Every row comes from one small tree of marks. The marks that hang from a mark follow it in brackets, in the order of their numbers. Every link used is in the known rows. Which tree was each row made from?
Known rows
J341(J223 J784(J234(J681) J359 J429(J945) J900)): -0.65 0.34 1.06 4.50 3.45 3.09 -0.15 0.36 -1.88 0.35 -1.65 2.33 3.08
 3.67 -0.75 -1.52 2.14 -4.56 -5.30 2.36 4.74 1.35 1.99 2.31 -7.09 -0.81
J223(J341 J429(J784 J945)): 1.72 0.54 -0.24 3.87 2.16 2.98 0.27 -0.49 -0.62 -0.88 -1.12 0.50 1.95
 -0.41 3.84 0.61 -0.63 -1.34 -1.27 -0.12 -0.48 1.35 -1.00 1.45 -4.86
 0.89
J341(J223(J429(J945)) J681 J784(J359)): 1.77 -0.54 -0.15 3.12 2.57 3.35 -0.07 0.25 -1.15 -1.07 -2.03 1.22 2.67
 -0.66 1.65 -2.22 1.87 -2.95 -2.44 1.76 1.13 2.37 0.02 2.57 -5.23 -0.02
J574(J429(J784)): -0.58 0.12 -1.16 1.47 -0.05 1.96 -0.08 0.92 0.20 -1.22 -0.97 0.43 0.62
 1.61 -0.32 0.84 -0.89 -0.18 -1.11 -1.42 0.20 0.51 -0.55 1.78 -3.26 0.56
J223(J429(J784)): 0.52 0.88 -0.21 1.89 0.41 1.54 0.02 -0.26 -0.90 -0.88 -0.56 0.21 0.73
 -0.77 0.89 -0.72 -1.20 -1.44 -1.66 -0.24 -0.88 1.20 -1.10 1.59 -4.38
 0.78
J574(J429(J945)): -0.10 0.06 -0.78 1.78 1.19 2.28 -0.25 0.52 -0.74 -1.55 -0.92 0.10 1.28
 0.84 0.99 -0.24 0.22 -0.20 1.66 -1.06 2.45 0.55 -0.26 1.98 -2.18 0.33
J784(J234 J359 J900): -0.78 1.60 1.70 2.79 1.75 1.31 -0.21 -0.44 -1.39 0.30 -0.28 -0.74 1.23
 2.97 -2.19 -0.18 -0.73 -3.13 -1.95 0.59 1.88 0.39 2.14 3.83 -3.34 -1.63
J945(J359(J784)): -0.68 -0.80 0.19 2.00 0.77 1.64 -0.61 -0.83 0.73 -1.28 0.27 -0.58 -0.48
 1.09 -1.58 -1.61 -1.22 -1.39 -0.78 -2.57 0.78 1.44 -0.14 0.29 -1.11
 0.42
J945(J429(J784(J234 J359))): -2.16 0.96 -0.25 2.05 2.15 1.61 -0.25 0.85 -1.06 -0.70 -0.51 -0.53 2.12
 1.78 -0.78 0.04 -1.49 -2.81 -2.75 -1.03 0.55 1.10 2.35 3.36 -4.97 -0.42
J234(J784(J900)): 0.64 1.36 0.82 0.97 -0.57 1.67 -0.25 0.14 -0.42 -0.61 -0.42 -1.33 0.73
 0.75 -0.65 -0.91 -1.80 -0.55 -1.88 0.35 0.69 1.18 -0.14 0.34 -2.56 0.02
J305(J429(J945)): -0.63 -0.45 -1.11 1.19 2.23 2.76 0.18 0.39 -1.43 -2.71 -0.70 0.08 1.90
 0.51 0.20 -1.45 0.11 -1.55 -0.11 -0.62 2.16 1.61 0.48 1.77 -3.16 0.52
J429(J784(J234(J681)) J945): -1.11 1.84 -0.08 2.11 2.23 2.07 0.01 -0.18 -1.64 -0.39 -1.22 0.53 1.81
 2.51 0.75 -0.45 -1.13 -2.36 -2.70 0.00 3.27 1.40 -0.15 0.62 -5.31 0.24
J234(J681): -0.24 1.05 0.18 1.96 0.44 0.87 -0.45 -0.49 -0.93 -0.41 -0.45 0.18 0.56
 0.27 -0.91 -1.53 -1.17 -0.72 -0.45 -0.47 2.54 1.08 -0.50 0.50 -1.08
 1.01
J223(J341(J681 J784(J359)) J429(J945)): 2.05 0.75 0.26 4.55 2.63 3.56 -0.26 -0.83 -0.47 -0.48 -1.47 -0.03 2.91
 -0.38 4.42 -0.38 0.71 -2.20 -1.77 0.87 0.27 2.26 -0.25 3.54 -5.12 -0.09
J234(J681 J784): 0.38 1.49 0.60 1.70 -0.48 1.27 -0.74 -0.21 -0.45 -0.41 -0.95 -0.86 0.71
 -0.01 0.24 -1.23 -1.93 -0.31 -2.18 0.23 2.06 1.07 -0.92 -0.09 -1.92
 1.17
J234(J784(J341)): 0.35 0.84 0.83 1.46 -0.89 2.40 -0.95 0.34 0.74 0.20 -0.19 -1.55 -0.49
 -0.17 1.11 0.67 -0.93 -0.35 -1.31 0.92 0.61 1.15 -0.80 0.41 -2.00 0.90
J574(J429(J945(J359(J784)))): -0.26 -1.16 -0.87 2.40 1.84 2.49 -0.12 -0.15 0.19 -1.86 -0.58 -0.22 0.68
 1.96 0.97 -0.83 -0.14 -0.65 0.64 -2.83 2.12 1.13 -0.06 1.12 -2.62 0.32
J784(J341 J359 J429 J900): -0.75 0.08 1.33 3.36 1.77 2.65 0.01 0.14 -0.82 0.55 -0.56 -0.45 0.14
 3.43 0.28 0.33 0.50 -3.46 -2.77 0.37 2.48 1.02 2.43 1.83 -4.23 -0.35
J223(J341(J784) J429): 1.63 1.03 0.47 4.07 0.45 2.43 -0.89 -0.78 0.58 0.14 0.04 0.73 1.51 -1.95
 2.24 0.27 0.31 -0.69 -1.25 1.04 -1.29 1.25 -1.53 3.24 -3.49 0.60
J900(J784(J234 J341(J681) J359 J429(J945))): -2.22 0.15 0.71 3.80 2.48 4.50 -0.70 -0.34 -0.24 0.31 -1.15 -0.32 1.84
 2.52 1.47 -0.11 0.81 -3.78 -4.34 0.73 3.79 0.63 2.21 1.72 -4.91 -0.71
J359(J784(J234(J681(J341(J223))) J429(J945) J900)): -1.85 -0.93 -0.42 4.53 2.49 3.00 -0.40 -0.52 -1.23 -0.19 -0.73 2.81 1.40
 2.94 -3.02 -1.49 1.06 -3.62 -3.78 -0.02 3.19 1.21 0.82 -0.63 -5.82
 -0.30
J359(J784(J234 J341(J223 J681) J900)): -1.59 -0.92 0.60 3.48 1.66 2.45 -1.24 -0.45 1.37 0.93 -0.12 1.03 -0.34
 1.54 -2.44 -0.57 0.29 -2.54 -3.33 0.64 -0.18 1.77 0.36 0.05 -4.81 -0.97
J900(J784): -0.57 0.60 -0.27 1.60 -0.49 2.23 -0.16 -0.16 0.49 -0.89 -0.10 0.59 0.97
 -0.39 -2.14 -0.89 -1.16 -0.39 -1.26 -0.32 1.04 -0.20 -0.07 0.29 -0.46
 0.49
J359(J784): -1.10 0.00 -0.01 2.26 -0.07 1.29 -1.14 -0.44 0.73 -0.79 -0.08 0.84 -0.43
 0.31 -2.04 -0.68 -1.24 -1.17 -0.81 -1.01 -0.18 0.65 -0.66 0.16 -1.67
 0.01
J341(J784(J359 J429 J900)): -0.68 1.04 1.02 2.69 0.95 2.51 -0.17 0.32 -0.88 -0.26 -0.71 0.72 1.64
 3.09 -0.91 -0.86 0.55 -3.35 -4.09 0.85 2.05 1.31 1.54 2.62 -5.04 -0.76
J945(J359(J784(J234(J681(J341(J223))) J429 J900))): -1.50 -1.79 -0.09 4.06 1.98 2.69 -0.29 -0.83 -0.39 -0.43 0.05 1.34 0.50
 2.93 -4.14 -2.07 0.62 -3.30 -4.12 -1.64 2.68 1.72 1.11 -0.05 -4.12 0.11

Which tree is each row?
1.36 -0.49 1.08 2.72 0.07 2.85 -0.56 0.99 0.65 0.03 -1.17 -0.88 -0.10
 0.41 0.16 1.12 0.29 -1.61 -2.23 1.77 1.01 0.58 0.59 0.90 -2.02 0.76 -> J234(J784(J341(J223) J359))
1.02 -0.69 -0.26 2.22 0.82 2.71 -0.87 0.12 -0.17 -0.68 -0.90 1.61 1.61
 -2.25 -0.07 -2.57 1.44 -1.53 -2.52 1.42 -0.56 2.51 -1.43 1.84 -4.18
 0.44 -> J341(J223(J429) J681 J784)
-0.85 -0.29 0.77 3.37 2.53 3.58 -0.31 0.37 -1.20 -0.22 -1.22 -0.39 0.60
 2.47 2.50 0.51 1.22 -3.58 -1.31 0.49 3.91 0.90 1.80 1.72 -3.75 0.20 -> J784(J341 J359 J429(J945))
0.52 -0.58 -0.81 3.84 1.95 3.42 0.69 -1.01 -0.90 -0.72 -0.25 1.08 2.31
 -0.45 -1.51 -1.86 0.77 -1.98 -2.31 -0.12 3.18 0.78 0.11 0.62 -3.22 1.18 -> J900(J784(J234(J681(J341(J223(J429(J945(J359))))))))
0.02 1.21 -0.53 0.99 1.81 2.35 1.17 0.35 -1.61 -1.33 -1.10 0.43 1.59
 2.98 0.24 -0.68 -1.35 -1.92 -1.79 -0.53 1.74 1.84 0.20 -0.51 -5.01 0.04 -> J429(J784(J900) J945)
1.01 1.40 1.14 1.80 0.10 1.75 0.17 0.24 -0.72 -0.72 -1.03 -1.73 1.02
 1.92 -0.50 -0.31 -1.72 -1.72 -2.43 0.53 1.05 0.74 1.14 1.48 -2.75 -0.35 -> J234(J784(J359 J900))
-1.43 1.49 1.11 3.03 0.89 1.43 -1.20 -0.72 -0.10 1.61 0.36 -0.36 -0.23
 0.93 0.06 0.31 -0.19 -1.62 -1.21 0.98 2.73 1.06 -0.16 1.81 -3.01 0.34 -> J784(J234(J681) J341)
-1.68 -1.17 0.52 4.28 2.91 4.95 -0.70 0.14 -0.10 0.30 -1.53 0.87 1.95
 1.86 0.30 -0.31 1.90 -3.98 -4.66 1.34 3.69 0.52 2.45 1.09 -4.71 -0.45 -> J900(J784(J234 J341(J223 J681) J359 J429(J945)))
-0.75 0.21 0.40 2.80 0.42 1.62 -0.40 -0.52 1.28 0.47 0.47 0.27 -1.15
 1.83 -1.23 0.11 -0.98 -1.52 -1.48 -0.25 -0.26 1.25 -0.20 -0.52 -3.54
 -0.14 -> J359(J784(J341 J900))
-0.70 -1.03 0.16 2.41 0.40 3.15 -1.24 1.02 -0.12 -0.62 -0.79 2.52 1.31
 0.07 -1.99 -1.32 2.05 -2.15 -3.16 1.33 1.56 1.16 -0.20 1.01 -3.29 0.53 -> J341(J223 J784(J429))
1.64 -0.72 -1.34 3.10 1.33 2.47 0.57 -0.25 -2.09 -1.02 -0.88 1.85 1.43
 -1.13 -1.00 -1.71 1.13 -1.38 0.23 0.29 2.54 1.53 -1.03 -0.05 -2.43 1.94 -> J234(J681(J341(J223(J429(J945)))))
-2.12 1.23 1.24 2.81 1.87 2.98 -1.11 -0.20 -1.08 0.43 -0.97 0.05 2.39
 3.44 -0.70 -1.52 0.68 -4.23 -5.74 1.00 2.24 2.13 1.89 3.92 -6.62 -1.95 -> J341(J681 J784(J234 J359 J429 J900))
2.31 -0.23 -1.05 2.87 0.38 2.87 0.30 0.01 -1.51 -1.08 -1.41 0.67 1.61
 -1.54 0.11 -1.43 0.40 -0.88 -1.37 1.04 2.06 1.52 -1.46 -0.53 -3.08 2.08 -> J234(J681(J341(J223(J429(J945)))) J784)
-0.40 1.05 1.09 2.82 0.36 2.24 -0.42 -0.11 -0.44 0.83 -0.73 -0.77 0.20
 2.16 1.53 -0.80 -0.81 -1.66 -4.40 0.82 2.97 1.65 0.18 -0.71 -5.07 0.84 -> J234(J681 J784(J341 J429 J900))
0.84 -0.14 -1.27 2.37 -0.49 2.51 -0.08 0.41 -0.44 -0.49 -0.45 2.58 1.06
 -0.07 -3.62 -0.95 1.21 -0.99 -1.63 0.80 2.09 1.55 -1.17 0.06 -1.82 1.73 -> J234(J681(J341(J223 J784)))
-1.58 -0.12 -0.29 3.51 2.78 2.00 -0.06 1.12 -0.42 0.38 -0.85 0.42 1.57
 1.81 -0.36 0.44 -0.16 -2.91 -3.81 0.17 1.48 1.45 2.31 1.86 -5.76 0.57 -> J945(J429(J784(J234(J681) J341(J223) J359)))
-0.94 0.30 0.98 3.80 3.24 4.25 -0.82 -0.82 -0.16 0.02 -0.51 -0.09 2.76
 3.01 1.93 -1.31 1.00 -2.95 -4.51 -0.50 2.54 2.98 1.04 2.50 -5.86 -0.98 -> J223(J341(J681 J784(J234 J429(J945(J359)) J900)))
-0.82 0.05 -1.37 0.87 1.31 2.26 0.92 0.67 -0.72 -2.21 -0.58 0.30 1.43
 2.33 -1.84 -0.76 -1.24 -1.82 -3.52 -0.94 -0.21 1.90 0.85 1.44 -5.40
 0.33 -> J305(J429(J784(J900)))
0.37 -1.68 0.48 3.80 3.03 2.47 -0.52 -0.79 -0.51 -0.92 -0.48 0.82 1.11
 -0.73 0.12 -2.10 0.95 -2.64 -1.09 -0.26 1.16 1.26 -0.20 1.35 -4.03 0.21 -> J341(J223(J429(J945(J359(J784(J234))))))
-1.05 -1.79 0.33 2.55 1.85 3.42 -0.58 0.45 -0.24 0.35 -0.81 0.88 0.25
 1.50 -0.73 -1.58 1.46 -2.62 -3.23 0.55 1.84 2.29 1.08 -0.56 -4.26 0.14 -> J784(J341(J223 J681) J429 J900)
-2.22 0.85 -0.16 2.22 2.86 2.21 0.20 0.67 -0.52 0.30 -0.52 -1.25 1.68
 3.11 0.27 0.08 -1.18 -3.23 -3.93 -0.71 0.40 2.56 2.74 2.58 -7.02 -0.80 -> J945(J429(J784(J234 J341(J681) J359 J900)))
-0.79 0.88 0.12 3.16 1.28 2.30 0.34 0.68 0.33 0.56 -0.71 -0.40 0.53 4.27
 0.07 2.42 -0.34 -2.12 -3.10 0.00 0.71 0.43 1.44 3.42 -6.16 -0.70 -> J574(J429(J784(J234 J341 J359 J900)))
0.05 -0.10 0.23 2.95 3.84 3.07 1.25 -0.02 -0.84 0.26 -0.84 0.27 1.14
 4.20 0.73 -0.64 0.16 -3.12 -3.88 -0.11 3.85 2.66 1.02 -0.59 -6.58 0.57 -> J429(J784(J234(J681) J341(J223) J900) J945(J359))
2.56 0.12 0.74 4.23 1.84 2.60 0.21 0.04 -0.70 0.23 -1.92 -0.53 1.05 0.00
 3.50 -0.19 0.40 -2.10 -2.30 2.18 2.65 1.21 0.01 0.57 -4.66 1.45 -> J234(J681 J784(J341(J223(J429(J945))) J359))
-0.37 -0.18 -1.45 1.65 2.70 3.15 1.08 0.96 -1.56 -3.00 -1.71 0.03 2.30
 2.70 0.49 -0.05 -0.46 -2.89 -2.78 -0.69 1.70 1.61 1.59 2.15 -5.38 0.37 -> J305(J429(J784(J359) J945))
-0.49 1.31 0.40 2.50 3.48 2.61 1.13 -0.56 -0.97 0.49 -0.39 -0.86 1.00
 4.75 1.84 -0.41 -0.90 -2.93 -3.57 -0.83 3.98 2.77 0.93 0.09 -6.85 0.37 -> J429(J784(J234(J681) J341 J900) J945(J359))
-0.82 -0.21 0.20 4.56 3.47 3.37 0.49 -0.09 -3.08 -0.09 -1.49 1.53 2.60
 3.97 -2.23 -1.04 1.77 -4.76 -3.70 0.87 5.32 0.98 2.67 1.78 -5.51 -0.50 -> J784(J234(J681(J341(J223))) J359 J429(J945) J900)
-0.74 -0.11 -1.21 1.41 1.30 2.67 0.96 0.73 0.02 -1.33 -0.22 -0.01 0.53
 2.56 -0.58 0.31 -0.74 -1.84 -3.56 -0.36 -0.27 2.12 0.76 1.05 -5.91 0.65 -> J305(J429(J784(J341 J900)))
-1.11 -0.62 0.70 3.49 2.92 3.47 -0.82 0.12 -1.04 -0.34 -0.93 1.92 2.43
 1.92 -0.25 -2.43 2.26 -3.44 -4.24 0.87 5.01 1.96 0.50 1.39 -5.38 0.37 -> J341(J223 J784(J234(J681) J429(J945(J359))))
